Each row comes from the steps of one walk. Every step used is in the known rows, and no mark comes twice. Write the walk behind each row, first mark first.
Known rows:
T -> H -> U -> G: [-28 -23  -5 -17   5  37   8  48  17 -16 -15  61   4  21  16  22 -10  17
 -66 -17  71  50 -43]
P -> T: [  0  11 -22  -9  23  -9  22  38 -13  27   9  23  -8  17 -11  21   7   8
 -47   6  -9 -14  -4]
H -> Q -> T: [-61 -42 -35  17   1  28  -2  -6  11 -23 -13 -50 -19 -39  10  -8  -4  38
   3  38  40  58  25]
T -> H -> Q: [-10 -47  -2 -10   2  21 -15  31  31  -1  15  -3 -17 -20  21   2  14  43
 -35  11  35  64   9]
P -> Q -> T -> H: [-27 -68 -16  -5  26  23  21   7  54 -15 -35  24 -16  28  38  37  -8  28
  -4  32  47  35 -32]
G -> U -> B -> T -> H -> Q: [-14 -30 -23 -64 -15  29   8  -8   3  25 -17  14 -39 -46   8  10  -7  44
 -56  59  59  89  -5]
T -> H -> U -> B -> Q -> G: [-44  -9  14 -50 -53 -17   0  48  59   4 -34 -15 -30   9  33  34  13  31
 -60  58  46  91 -15]
Q -> T -> H -> U -> B: [-86 -35 -23 -10  -7   9  14  -6  27 -33 -28 -15 -17 -14  28  15  -2  23
 -17  48  78  89 -36]
H -> T: [-36 -14 -47  -6  13   5   8 -13   1 -23 -19 -16  -7  -4  -3 -38   3   3
  -2  26  15  32 -12]
H -> U -> G -> N: [-14   0 -22 -34  -4  34  31  59 -30 -26   2  56  17  20 -10   5 -35   7
 -59 -52  55  21 -49]
H -> U -> B -> T: [-42  -9 -27 -29 -17 -14   6  13   1   2 -30  16  -4  -1  -5 -23  -8  -4
 -36  25  42  69 -24]
Y -> U -> B -> Q -> G: [-11  24 -29 -40 -62 -51  19  20 -12 -11  -7 -21 -22  -9   0  69 -15  16
 -43  90  -4  18  42]
G -> U -> B -> T -> H: [ -6  -9  -8 -65 -15  19  22 -25  -2  25 -25  32 -35 -25   5  24 -12  23
 -38  52  49  61 -27]
P -> T -> H -> U -> B -> Q: [ -28    6  -21  -39  -10   -3    1   83   30   28    2   40  -35   18
   13   29   -4   40 -109   42   32   57  -13]
G -> U: [ 10  12 -12 -21  16  12  17 -29 -11  10 -19  -5  -5 -25   1  26 -12   0
 -13  11  33   3 -28]
Q -> H: [-28 -18  -7 -24 -26  13  -6  -6 -15 -16 -35 -27  -1  23  14   9  20  26
  -1  10  -5  -6 -10]
Q -> G -> U -> N: [-20  24  22 -54  -4   2  37  -9  15  -8 -62 -46 -12  19  21  82   5  10
 -41  32  49  24 -28]
P -> Q -> H -> U: [-27 -54 -38 -31  15   3  -1  37  25 -16 -68   5  21  48  30  17  12  17
 -37   1  31  16 -53]
Y -> U -> G -> N: [ 21   7 -47 -31  -9   9  52  41 -77 -41  36  74  14  14 -23  58 -54   8
 -48 -23  20 -28 -10]
U -> N: [-13  16  18 -13  12  29  -3  21   7 -29  -8   7  -3  36  15  30 -18  14
 -47  -9  18   2   1]
U -> G: [ -2   5  -7 -18  -9  51  10  26 -21  -5  -4  63   4  12  -8  12 -20  16
 -40  -8  14 -14   8]
Y -> U -> B -> Q: [  2  25 -42 -23 -43 -29   0  20 -26 -15  20  14 -19 -17  -6  41 -36  18
 -50  70  -9   8  44]
H -> Q -> G: [-27 -29  -5 -22 -21 -15   6  21  24   5 -24 -64 -11 -22  11  14  35  26
 -15  37  18  55  25]
G -> N: [ 19   0   4 -30 -10   0  24  24 -25  -9  32  10  -4   9  -7   0 -19   6
   1 -39   0  -3 -28]
T -> H: [  2 -25  18 -10   1   9   1  11  24   0   6  16 -13   9  19  16   7  17
 -15   0  23  30 -16]
P -> Q -> T -> H -> U -> B: [-58 -64 -37 -25  19   9  16  24  54 -21 -42  22  -9  11  39  29  -4  28
 -35  52  72  74 -47]

Write each row's walk:
[-35 -63 -59 -42  14  17   3   9  18 -25 -65  -3   2  43  25  -7  17  32
 -23  34   8  12 -32] | P -> Q -> H -> T
[-66 -26 -32 -51 -42   1   0   9 -14 -14 -63 -13  -4  21  10  -8  14  22
 -34  30  32  57 -31] | Q -> H -> U -> B -> T
[-13 -58  -1 -13 -10  19   1  18  27  13 -11  23 -35   2  11 -14  -2  38
 -29  12  40  80   7] | B -> T -> H -> Q
[-79 -37 -19   3   5  49  28  12  18 -39 -40  26  -9  13  23  28 -22  27
 -33  15  93  64 -42] | Q -> T -> H -> U -> G
[-54 -37  -1  10  -1  20  21 -23  26 -24 -19 -14 -28   3  26  24  -5  25
  15  29  48  47 -19] | Q -> T -> H
[-23 -12 -24 -11  34 -12  23  63  17  16  -4  31  -3  27   7  31  12  13
 -78  -4  45  39 -47] | P -> T -> H -> U
[-38   5  -7 -46 -37  41   6 -22  23   4 -25  -7 -58 -37  24  43 -32  50
 -39  89  52  60  -3] | G -> U -> B -> Q -> T -> H
[-16 -24   4 -46 -33   6   6   5  11  18  -5  41 -35   2   5  -2  -1  25
 -25  45  18  62   2] | U -> B -> T -> H
[-28 -18 -29 -77  -2  -5  33  47  14  42 -11 -15 -34 -26  12  63  38  54
 -97  77  45  75  -6] | P -> T -> H -> Q -> G -> U -> B
[ -5  16 -28  -2  18 -15  19  16 -34 -56   5  13  11  32   4  70 -36  -1
 -56   6  25 -11   5] | Y -> U -> N
[-27 -39  15 -59  -9  28  30  12  38   4 -59 -10 -45  21  28  52  -2  45
 -68  36  78  99 -17] | B -> T -> H -> Q -> G -> U -> N
[-17 -50   5 -49 -19   7  33  -3  33  25 -52 -16 -42  -6  17  33  11  36
 -32  41  64  96 -16] | B -> T -> H -> Q -> G -> U
[-66 -14 -34 -47 -32  -1 -13  16 -13 -25 -46 -32   9   7  14   1  25  22
 -36  28  27  41 -30] | Q -> H -> U -> B
[-25 -46   4 -86 -59  -7  31  38  13  14  -2  -4 -45  -8   9  12  14  48
 -39  45  30 105   0] | U -> B -> T -> H -> Q -> G -> N
[-37 -45   3 -66 -52  -8  12  19  30  21 -25 -10 -43 -12  15  11  28  44
 -38  73  30 104  19] | U -> B -> T -> H -> Q -> G
[-44  10 -48 -77 -45  35  -6 -18  -7  -5 -53 -29 -43 -26  12   4 -12  53
 -52  91  21  43  -4] | G -> U -> B -> Q -> H -> T
[-58 -59 -16  -9  45  32  20  35  65 -46 -55  23  -7  54  52  49 -21  28
 -55  16  91  59 -57] | P -> Q -> T -> H -> U -> N
[-50 -68 -33 -13  30  51  30  38  45 -27 -53  64  -1  37  34  41 -24  31
 -51  17  88  49 -50] | P -> Q -> T -> H -> U -> G
[-24 -44 -10 -46 -33  16  -7  20  16  18   1  23 -38 -21   8 -15   6  46
 -44  52  28  94  22] | U -> B -> T -> H -> Q
[ -8 -33 -10 -58  -1 -14  46  83  11  23  18  -7 -31  15   9  50  29  51
 -73   8  25  56 -19] | P -> T -> H -> Q -> G -> N
[-22 -11  12 -83 -41 -14  46 -22  20  29 -59 -16 -40  -9  15  62  19  20
 -26  74  49  75 -29] | Q -> G -> U -> B -> T -> H
[-62 -19   3  14 -25  27  -3  16  57 -23 -37 -12 -43  13  34  16 -34  37
 -26  38  59  69  -9] | B -> Q -> T -> H -> U
[-20  25  17 -56 -77 -13  -6  24  32  19 -23 -29 -42  -7  12  28   7  32
 -33  83 -16  35  42] | U -> B -> Q -> G
[-51 -16   0 -22 -40  64  23  53  24 -34 -17  43 -46  27  22  28 -63  53
 -54   5  69  56 -25] | B -> Q -> T -> H -> U -> G -> N
[-77 -40 -16  16  11  11  21  -8  33 -36 -37 -19 -13   5  29  18  -7  15
  -2  18  83  74 -48] | Q -> T -> H -> U
[-49 -10 -30 -27 -49  31 -19   9  14 -24 -51 -31 -41  26  18 -20  -7  51
 -28  50  -8  21  13] | B -> Q -> H -> T
